Each row was made from one path, in order. Every step used is in the known rows, and no mark comes twice. Write each row's path.
Known rows:
baga pogef badez: 36, 12, -2, 9, 2, 20, -16, 7, 1, -18, -17, -5, 26, 5, 5, 6, -7, -8, -21, 24, -4, -16
pogef baga nobod: 16, 27, -19, 2, 24, 3, 12, 8, 3, -15, -8, -17, 29, -23, -5, -30, -8, -15, -28, 3, 7, -3
foso badez nobod: 9, 17, 13, -17, 12, 19, -1, 13, 6, -7, -8, -9, 37, -6, 15, -15, -4, -25, -16, 14, 1, -31
noze foso badez nobod baga pogef: 14, 42, 3, -4, 16, 14, -2, 23, 8, -9, -3, -21, 28, -6, 15, -14, -2, -17, -18, 14, -2, -15
foso badez nobod noze: 14, 22, 16, -4, 7, 7, -7, 1, 8, -6, -21, -19, 39, -14, 6, -19, -9, -19, -7, 25, -1, -21
noze foso badez nobod baga: 3, 32, 14, -5, 14, 9, 8, 30, 0, -8, -1, -25, 28, -15, 22, -22, 3, -28, -19, -4, -2, -26
baga nobod: 8, 25, -20, -1, 17, 3, 10, -3, 3, -14, -10, -12, 24, -14, -6, -26, -18, -6, -17, 13, 3, -2
nobod badez: 16, 8, 3, 2, 0, -2, -9, -6, 3, -14, -17, -14, 32, -6, 9, -14, -10, -9, -11, 9, -1, -10
noze foso badez: 7, 7, -8, -13, 11, 23, -7, 21, -9, 1, -5, -9, 31, -15, -6, -15, -13, -11, -18, 13, -5, -17
baga nobod badez: 20, 18, -6, 7, 10, -6, -2, -11, 14, -19, -20, -18, 31, -7, 6, -16, -23, -7, -15, 15, 0, -3
foso badez nobod baga pogef: 15, 43, 4, -5, 14, 12, 1, 22, 12, -9, -3, -21, 27, -1, 16, -11, -1, -18, -19, 19, -4, -12
noze foso badez nobod: 6, 16, 12, -15, 15, 22, -6, 15, 0, -8, -8, -9, 39, -14, 14, -19, -5, -24, -15, 8, 3, -35
pogef badez nobod baga: 13, 29, 18, 5, 7, 6, 6, 23, 1, -17, -6, -22, 25, -8, 27, -15, 7, -28, -20, -4, -1, -28
badez nobod baga: 1, 34, 14, -2, 9, 2, 12, 22, -1, -12, -1, -23, 25, -13, 24, -26, 9, -26, -16, -8, 1, -24
noze pogef badez nobod baga: 15, 31, 16, 8, 2, 12, 1, 22, -2, -17, -12, -23, 25, -11, 30, -13, 8, -28, -20, -4, -5, -27
baga pogef noze foso badez: 17, 12, -7, -6, 15, 24, -12, 22, -4, 1, -10, -16, 38, -16, -2, -10, -15, -9, -18, 24, -5, -11
baga badez: 10, 10, -8, 0, 3, 10, 3, 14, -9, -9, -5, -11, 40, -5, -6, -14, -9, -8, -18, 12, -9, -4
nobod baga badez foso: 1, 19, 11, 11, 10, -3, 13, 34, -7, -12, -3, -10, 38, -4, -7, -31, 3, -28, -26, -7, -2, -11
nobod baga: 1, 29, 1, 1, 4, 0, 12, 22, -8, -7, 2, -22, 18, -13, 11, -25, 7, -17, -17, -6, -4, -11

Which path is each row?
19, 9, 14, 19, -2, 12, -11, 15, -9, -17, -26, -2, 33, -6, -3, -18, 2, -26, -20, 3, -2, -21 | nobod noze pogef badez foso
5, 33, 15, -6, 11, 7, 11, 29, 5, -7, -1, -24, 26, -9, 22, -20, 4, -28, -20, 0, -4, -23 | foso badez nobod baga
12, 15, -8, -6, 15, 16, -6, 14, 0, -1, -13, -17, 33, -19, -8, -17, -23, -10, -16, 23, -6, -10 | baga nobod noze foso badez
17, 19, -4, -3, 16, 21, -8, 28, -3, 1, -8, -21, 36, -16, 2, -10, -13, -12, -20, 20, -7, -10 | nobod baga pogef noze foso badez
23, 32, -1, 10, 12, 8, -6, 15, -1, -8, -12, -27, 37, -14, 11, -12, -2, -9, -15, 23, 0, -2 | nobod baga pogef noze
13, 40, -6, -1, 9, 8, 1, 17, 3, -9, -1, -19, 21, -4, 8, -15, 1, -10, -17, 14, -3, -3 | nobod baga pogef
14, 24, 15, 3, 6, 2, -5, -2, 4, -11, -21, -20, 45, -14, 5, -21, -9, -17, -6, 21, -1, -18 | baga badez nobod noze
7, 32, 15, -1, 15, 9, 6, 30, 1, -8, -4, -29, 33, -18, 24, -21, 2, -27, -19, 0, -2, -24 | pogef noze foso badez nobod baga
16, 20, 7, 6, 11, 13, -21, 1, -9, -15, -20, -15, 38, -24, 4, -21, -9, -12, -6, 10, 7, -27 | baga pogef badez nobod noze foso
12, 26, 0, 7, 17, 15, -14, 14, -13, -11, -10, -21, 41, -28, 11, -24, -3, -11, -10, 5, 9, -20 | badez nobod baga pogef noze foso
11, 10, -4, -8, 10, 18, -9, 16, -5, 2, -12, -15, 34, -18, -7, -16, -16, -10, -14, 20, -7, -14 | nobod noze foso badez
9, 16, 9, 13, 14, -10, 4, 7, 8, -18, -17, -7, 35, -4, -5, -31, -10, -23, -21, 1, 7, -11 | baga nobod badez foso
13, 17, 9, 14, 17, -10, 5, 13, 8, -19, -16, -9, 37, -9, -4, -33, -5, -28, -26, -5, 9, -12 | pogef baga nobod badez foso
21, 14, 9, 22, 3, 9, -8, 13, -4, -20, -28, -4, 32, -7, -4, -19, -4, -25, -23, 6, -2, -17 | baga nobod noze pogef badez foso
3, 18, 5, 1, 11, 9, -14, 0, -14, -11, -16, -15, 38, -31, 2, -33, -6, -13, -2, 1, 9, -27 | badez nobod noze foso
16, 26, 3, 0, -7, 26, -19, 0, -7, -6, -31, -18, 35, -21, 13, -14, -3, -17, -5, 20, -13, -15 | foso badez nobod noze pogef
14, 27, 2, 3, -9, 23, -19, -5, -11, -10, -31, -18, 35, -23, 14, -19, 1, -16, -2, 14, -9, -16 | badez nobod noze pogef
9, 18, 5, 5, 14, 10, -13, 8, -13, -12, -15, -19, 45, -33, 1, -31, -4, -17, -9, -1, 8, -24 | pogef baga badez nobod noze foso
19, 17, 14, 16, 9, 5, -1, 26, 0, -18, -12, -3, 29, 3, -1, -16, 3, -26, -27, 3, 2, -20 | nobod baga pogef badez foso
23, 34, 6, 9, 14, 9, -6, 15, 2, -10, -13, -27, 40, -14, 17, -13, 0, -13, -14, 22, 2, -8 | badez nobod baga pogef noze
13, 7, -5, -7, 14, 23, -10, 22, -8, 1, -9, -15, 38, -19, -3, -13, -14, -10, -18, 18, -5, -14 | pogef noze foso badez
24, 23, -5, 6, 11, 12, -12, 6, -3, -7, -15, -18, 41, -14, 5, -11, -5, -4, -12, 28, 3, -3 | baga pogef noze
11, 24, 15, -1, 5, 2, -7, -6, 3, -10, -21, -18, 39, -18, 7, -25, -4, -17, -3, 17, 4, -22 | badez nobod noze
8, 18, 12, -6, 10, 13, 0, 10, -1, -14, -8, -11, 45, -6, 13, -18, -3, -22, -15, 8, 1, -27 | baga badez nobod
